Each row comes from the steps of one walk. Every step used is in the known rows, and no mark comes twice. Write the walk behind each row, first mark first.
Known rows
gafud reva kozo: [  8  -7  23 -14 -13 -33 -25  13  -9 -31  37 -26  33  39  29   4   9 -10
  11 -25  34   9   5   5 -10   4   4   6  21   6  -9 -26  12  14   1 -21
   5 -12  10  18  -8 -21  19   0   0 -36  25  27 -14 -13  15  -3 -32]
peveb kozo duduv: [-20   8  11   9  -1  24  -2   9  -7  -8   6  18  17 -12  -5 -18  20   2
 -35 -26  11  -6   1   9  -4  24 -18  28  12 -45 -22   4 -42   0   6   8
 -40  23  -3  16  16  14  -7   0 -24   4 -33  -8 -11 -25  38 -37   3]
gosokog peveb mola duduv: [ -1 -19  -3  12   1  28  -1   5   2   3  34  14  39  -8  -7  -5  22  -6
   0   5  14 -15  16   1 -25  19 -21  22  16 -16 -51 -25 -33  10 -29  -2
   9  15  22  17  -3   9 -13  19 -48  -6   1  35 -11 -30  25   0 -41]
kozo peveb mola: [-18  -4  -1  -4   1  -3  -5  16  -1 -12  25 -12   0  12   0  -5  11   5
 -24 -35  14 -11  -7  11 -21  17 -18   0  18 -40 -11 -12 -14 -11 -20   1
  -9  -3  15  40  26  24 -10  -2 -37   9 -23  19  -8 -29   5 -45  -7]
gafud reva kozo duduv bagituf: [ 20   6  35   3 -22  -9 -27   8  10 -61  31  -5  62  27  22 -19  28  -4
  -4 -33  41 -12   6   4 -26  24 -18   6  54 -30 -29  -6 -10  15  17 -22
 -14  -8  -5  15   2 -17  27  16   5 -11   6  17 -32 -19  36  -7 -31]
gafud reva kozo peveb mola: [-10  -7  22 -13  -9 -33 -28  31  -7 -42  53 -33  31  51  32   0  14  -5
  -8 -52  39  -1  -2  15 -28  15 -13   9  26 -26 -16 -39  -3   2 -18 -23
  -5 -12  28  50  19   2  13  -1 -26 -30   7  44 -20 -35  19 -39 -35]
mola peveb kozo duduv bagituf: [ -7   7  -6 -18 -14  39  -9  10 -11 -12 -28  21  52  -6 -10 -31  36   0
 -35   0  24 -35 -12  44 -14  38 -27  23  -6 -68 -28  14 -46  12  28  -6
 -26   7  -4  -9  27  32   4 -12 -24  -6 -23  40  -5  -1  58 -30   7]
gafud reva: [ -2  -9   2  -4  -9 -36 -15  10  10 -25  25 -10  25  27  25   8  12   8
  -7  -2   2  15  -1 -19  -8 -20  10  -7   8  -3  -5 -23  13   7  11 -21
   7  -8   6   7 -16 -16  -7   4  -1 -18  12  10 -12  -7   5  11 -22]
reva gafud: [-15  -8  -2  -3   3   0  -7  24 -18 -19   3  -2 -21  -6  18 -29   3  -9
  19  -2  11  -4   2  -1  18 -21   7  20 -10   9   6  20   0  20  14   9
  13  27  16   0   6  14 -24   4 -28  -8  -2   2 -14  -5   9  12 -14]
bagituf peveb kozo duduv mola: [ -2   1  12 -15  16   1   0  17  -3 -11  29   5   7 -12  21  17  -4  -2
 -30 -63  24 -19  -6   3   9  28 -45 -13   0 -72 -16 -26 -17   3  -1  31
 -23  40  -6   1  13  -5 -16  -1 -20  -3 -34  -1 -13 -29  39 -13 -17]
mola duduv: [ 16  -3  14  12  -4   6  -4  -6  -1   5  -5  30  24 -14  -6  -3   9  23
  15  23   7 -10  14 -17  -9 -25  -5   5  -9   8 -48  -2  -3  12  13 -18
  -2  -6   8 -28  -2  -1  -8  20 -15  -7  -3  -6  -1   2   5   6  -3]
kozo peveb: [ 13  10  -1   5   0  -3  -5   4  -6 -21  -7  -7   6  22   3   8   5  -1
 -10 -24   1  -1   5  -4 -10   0 -20  -7   1 -19   1  -2  -4  -2 -10   1
 -14   3  16  15  24  17   2  16 -18   4 -28   3  -1   9  10 -24  17]
bagituf peveb mola duduv gosokog: [ -6 -23  17 -19  -5 -21   8  12 -10  32  41  -2   3 -21  31 -19  13  23
   8 -26  50 -53   2   5   4  19 -30 -16  -9 -53 -57 -29   2   4   6  21
  20  11   5 -18   1   8 -31  20 -24   9 -24  12 -10 -26 -19  -7 -42]
gafud reva kozo duduv gosokog: [ 24  -1  34   6 -26 -36  -7   5  -7 -25  34 -20  47  29  27 -11  22  -8
   6 -30  61 -35   4  -3  -6  19  -9  11  48 -21 -31 -17  -9  21  22  -2
  -7   0  -7  24   8 -24  15   7   7 -20 -22   4 -25 -10  18 -29 -30]
duduv gosokog peveb: [ 31   1  -5  13  -4  -4  34  -9 -14   1  11 -14  17  16  -1  -8  23 -35
  25   3  30 -42   7   2  21  12 -29   2  22 -14 -17 -15 -26   9  -9  35
   6  19   2  17   7 -13  -1   1   3 -16 -34  23   8  32  11   6  -5]
reva kozo peveb mola: [ -4  -4  18  -8  -3  -2  -8  19 -21 -18  33 -24   9  24  15 -12   1 -16
  -7 -52  40 -24  -3  38 -17  41 -25  18  26 -31 -10 -10 -14   0 -26  -3
 -13  -4  16  50  31  19  22  -1 -24 -12  -6  32 -12 -39  20 -50 -17]
bagituf duduv mola: [ 15  17  -1  15  -5 -32 -16  -2 -10 -15  19 -16  28 -13   2  29 -34   0
  -6 -27 -27 -16  -7 -30  -4 -26 -12  -9  21 -21 -24 -22   8  12 -18  -1
  11   1  -3 -24  -8 -34 -21  -9  -5 -24 -22 -19 -16 -25  14  12   1]
gafud reva kozo peveb mola duduv: [  5 -15  33  -1 -12 -33 -32  22  -9 -36  52 -13  51  44  30  -2  18  12
   1 -41  38 -10   2   0 -38  -3 -13  14  26 -23 -47 -36  -8  15  -6 -37
  -1 -21  25  32  11   2   7  15 -37 -32   5  37 -24 -37  22 -30 -42]
gosokog duduv mola: [ 49   5  16   8  15  -8  17  18   3 -14  32  -9  37   4   2  25  10 -23
  -4   3  11  -2  17 -12 -13   8  -7 -11  36   8   0  22 -23  11 -12  -2
  -6  18 -12  12   2 -35 -14  -7   7 -14 -23 -19 -35 -12  20   7 -20]
gosokog duduv mola peveb: [ 45  -4   3 -15   6   0   9  16  -9  -2   8 -12  54   3   4  33   9 -28
 -12  24  28 -18  13   8 -15  17  -4  -3   5  -6  -5  19 -25  20   0  -1
   7  14  -2  -5  15 -25 -15 -21   0 -24 -23   5 -29   0  37   2 -20]
kozo duduv bagituf peveb: [ 11  14   9  -2  -7  27 -14  12  16 -28  -2   9  21 -16   6 -20   6  11
 -24 -38  24 -23   9  -2 -11  32 -37 -14  18 -55 -32   8  -9   2  24  16
  -8  14 -15 -29  12  10   2  32  -7  43 -29 -12 -21 -12  19   0 -18]
duduv gosokog: [ 20   2  10   3 -12 -26  26  -6 -12  12   1  -5  -4   6   6 -15  19  -9
  15   3  28 -47  -7  -1  26  -4 -12  -6  23 -14 -10  -5  -7   5  16  20
   5   5  -9   6   1 -15  -2  -7  21  -9 -27   4   3  25 -19  -6   6]
kozo peveb mola duduv gosokog: [  2  -9  15   8 -10 -15  12  12  -2   4  17   7  16   5   5 -19  26  13
   2 -18  37 -55  -6  -2  -9   3 -33   1  20 -45 -58 -16 -29   8   1  -5
  -9  -1   5  27  25  20 -20  13 -36  -2 -51  15  -8 -14   0 -39  -9]

Write each row's walk
[  1   1   4  17 -18  14  14  -3  -5   1  29  -2  37 -12  -2 -20  25 -13
 -10 -13  49 -58   7   1  -7  56 -38  15  52 -48 -39  -7 -50   0  -4  30
  -1  36  -3  35  21   0  -4   9 -24  19 -64   7 -20 -14  25 -45 -34] | kozo duduv gosokog peveb mola
[ 25  15  29  -8 -12  22 -10  13  -8 -37  13  -9  34  -6  14 -25   1 -12
  -5 -54  49 -33   9  23  -3  58 -40   1  28 -42 -29   5 -10   8  10  12
 -16  14  -9  -8  20   7  27  29  -7  24 -13   8 -23 -21  35 -13 -24] | reva kozo duduv bagituf peveb
[ -7  -9  12   2  -3   1 -13  15   3  -5  17  17  23   3  -5  -7  16  20
 -11 -22  13 -23   4  -2 -25  -3 -21   3   9 -38 -50 -10 -22   5 -13 -15
 -10  -2  21  17  22  22 -12  24 -52   5 -30   9 -13 -30  12 -39  -8] | kozo peveb mola duduv
[-15  -4  -8 -27 -11  34 -16   4 -19  13 -23  11  36 -19  -8  -8  17   1
 -43   2  21 -25   1  36 -14  35 -15  32 -26 -56 -27   2 -47   5  20   4
 -26  13   8  -8  26  26  -9 -13 -34  -9 -30  27  -9  -9  56 -45   2] | mola peveb kozo duduv
[ -2   3 -12 -16  -9 -23 -19   3 -29   3  11 -12  46  -7   6  25 -23  -7
 -25 -18 -18 -29 -17   9 -13 -17 -19   9 -21 -50 -29 -22 -19  21  -9   1
   0   3   8 -27   2 -13 -25 -34 -20 -48 -28  22  -8 -24  47  -3  10] | bagituf duduv mola peveb kozo
[  3  -9  -1   7  -3  -3  31  -1  -9  10  35 -17  17   9   5 -14  33 -29
   7  -8  41 -50   0  19   9  30 -30   3  40 -33 -21 -21 -34  -1 -22  30
   6  22  11  43   8  -5  -8 -11 -11 -10 -29  39   1   1   8 -19 -31] | duduv gosokog peveb mola
[-10 -17  20   4 -10 -16  17   4  -1  25  31  22  17 -15   5 -35  34  17
  13   9  41 -56 -11   1   2   2  -8   4  25 -28 -63 -14 -24   5   8  -4
   7   3  -8   5  -2   0 -24  -1 -19  -9 -23  13  -6 -17 -11 -24 -27] | peveb mola duduv gosokog
[ -1   9  -2  16   6  45   3   6 -11 -20  16  11  42  -1  -7  -4  21 -22
 -24 -24   5  -5  22   9 -13  44 -37  34  15 -43 -22  -4 -61  -3 -22  16
 -30  35  20  27  16  15   4  12 -35  -6 -31  13  -5 -12  63 -20 -16] | gosokog peveb kozo duduv
[ 30   2  24  17  -5  15   7   7  16 -22 -16  44  42  -6 -15 -25  33  17
  18  20   3 -19   1  -4  -9 -22 -21  -2  12 -10 -58  13 -11  25  26 -28
  -7  -8 -13 -35  -1  -2   0  22  -2   0   2  15  -1   8   8  27   6] | mola duduv bagituf
[ 13 -12  -1  18   0  35  10  12  15 -26  28  24  57   1 -10 -20  42  -6
   7  -3  17 -25   9  11 -25  18 -42  13  24 -28 -60 -10 -41   8 -18  -8
   1  10   9  10  -3   6  -2  18 -36   0   7  49 -12 -19  33  13 -40] | gosokog peveb mola duduv bagituf
[ 19   0  32   3  -5   9  -1  21 -14 -38  21   7  45  22   5 -26  28  -5
   9 -40  40 -42  -9  37 -22  23 -40  17  34 -38 -52  -5 -27  19  -6 -23
 -19 -11   8  27  32  16  25  17 -30  -9  -4  43 -13 -24  29 -32  -9] | reva kozo peveb mola duduv bagituf
[  7  14  -5  28  -8 -11  13  -1 -42  -3  20 -21  40  -4  10 -11   7 -25
  -4 -27  -9 -41   8   0  15   7 -35  27   9 -45 -41 -24 -29   3 -30  30
  -2  16  20  -5  -1  -5 -21   4 -14 -36 -52   7  -3  -6  24   4   8] | bagituf duduv gosokog peveb kozo
[-23 -12 -15 -37  -1  20  -4   8 -25  20 -14   8  24   1   7  -8  16  -4
 -24   8  11 -10 -11  46  -2  11 -10  24 -44 -38  -4  -6 -26   2  12  -3
 -13  -4  11  -8  21  21  -9 -26 -22 -31   0  45  10   9  40 -26   8] | mola peveb kozo
[-16   4  11  -3 -12  24 -12  21  22 -20  17   5  21 -19   6 -27  14  19
 -30 -50  32 -32   2   6 -18  49 -45 -10  31 -74 -42   2 -22  -7   9   9
 -10  16 -16  -6  14  22  -7  24 -21  48 -24   3 -32 -44  12 -16 -41] | kozo duduv bagituf peveb mola
[  7   7 -19 -10  -9 -14 -29  -9 -21   4   4 -20  46 -19   0  30 -31   0
 -14 -10 -14 -32  -9  -3 -22 -19  -6  -7 -12 -30 -27 -23   4  26  -4   1
  19  -7   1 -43   1 -21 -19 -18 -19 -32 -25  11 -14 -12  32   2  -3] | bagituf duduv mola peveb
[ 49  -6  11  25  -6   4  29 -10 -13   6   1  21  42  -1   1 -10  29  -9
  33  30  33 -48  20 -11  10  -6 -33  12   9  -5 -62 -15 -23  19   5  12
   6  16   6 -13   4 -14  -9  20 -14 -16 -36  10   8  27   9  11  -4] | mola duduv gosokog peveb
[ 46  11  19  21   8  15  17  31   5 -35  10   2  53   6  -3 -15  41 -17
   0   9   7   2  21   3 -10  28 -12  -1  34  -7 -15  48 -23   4   3 -12
 -11   4 -10  -2   2  -4   1  20  14  12 -13  -5 -41  -4  14  21 -10] | gosokog duduv bagituf
[ 19   1  20  -5 -11 -34 -30  18 -12 -48  32 -30  33  58  36  12   7  -9
   3 -46  29   4   7   4 -19  -3 -13   5  24  -8  -8 -27   7  11  -3 -22
  -2 -17  24  31  17  -3  21  12 -14 -33  -1  28 -12 -11  26 -15 -16] | gafud reva kozo peveb
[ 21  -5  17 -24 -22 -21 -39   4  -2 -30  30 -19  67  24  21  24   2 -11
  -4 -25  54 -31  -3   6 -32  14 -10   5  27 -23 -25 -31 -11  34  21 -14
   2   1  -3   8  14 -31  12 -14 -13 -44  -6  33 -28 -14  61 -29 -39] | gafud reva kozo duduv mola peveb
[ 20   2   3  12   6  -2  46   2 -22  -1  17  -1  20  22   9 -14  37 -36
   9 -10  26 -38  -1  21  27  18 -41  18  13 -37 -18 -17 -45   1 -12  32
 -16  31   7  30  16  -4   1  -9  -2 -33 -31  35  13  21  31  -3   7] | duduv gosokog peveb kozo
[ 20  -2  17  -8   7   9   7  40  12 -26  41 -22  39  -4  23 -13  34  -7
 -19 -27  29  -8  16  15 -11  54 -26 -12  22 -50 -27  29 -19 -12  -8   6
   7  10   2   2  -1  10 -17  26  -5  37  -8  10 -48 -39   6  12 -45] | gosokog duduv bagituf peveb mola
[-18  -1   6 -15   3  13  -7  19 -13   1  19   4   5 -17  26  -3  -2   5
 -31 -51  18  -6  16   8   0  42 -32   5 -22 -71 -20 -11 -19 -12   2  32
 -21  29   7 -12  14  23 -16  20 -27  18 -30  -6 -13 -31  28 -17 -11] | bagituf peveb kozo duduv
[ 11  -7 -13 -34   3 -13  -2 -10 -10   4  -6   6  29   4  -3  25  -5 -14
   1   6  24 -31 -20  17 -10  -9 -10 -19  -9 -16   2 -17 -11  31  11   3
  11  10 -12 -10  10 -23  -7 -39  -2 -37  -3  33   6  14  31  -4  -5] | duduv mola peveb
[ 10  -4  31   2 -11   0  -5  13 -23 -15  28   1  31  19   6 -15   9  -5
   7 -37  42 -26   5  26 -23  19 -27  20  18 -23 -45 -19 -21  14 -16 -16
 -13  -4  21  39  29  17  14  18 -37 -16 -11  28 -11 -32  26 -45 -14] | reva kozo peveb mola duduv
[  9   1  29  -4 -23 -10 -33  13   2 -36  35 -16  49  23  26   0   6  -1
  -5 -34  41  -8   8  -3 -20  20  -1  16  37 -13 -20 -19  -4  15   8 -17
  -4   0   2  16   8 -12  22  12  -8 -16  -4   2 -32 -22  35 -19 -37] | gafud reva kozo duduv
[ 35  -2  18  22   2   5  38  -1 -17   2   8  25  47   4   2 -18  40 -22
  25  14  31 -49  14   3  20  -4 -37  21   3 -27 -62 -16 -43  18   7  12
 -14  20   9   1   2  -5 -18   5 -17 -35 -35  21  14  21  31   8  -4] | mola duduv gosokog peveb kozo
[  3  -1  12  15  -4   6  -1  22  12 -33   7  26  32   8  -9 -25  36  19
 -10 -25  14 -28  -9   6 -25  -4 -36   2  24 -47 -62   0 -25  10  -3 -21
 -14  -3   7  13  27  24  -6  22 -42   7 -20  29 -18 -25  11 -24  -6] | kozo peveb mola duduv bagituf
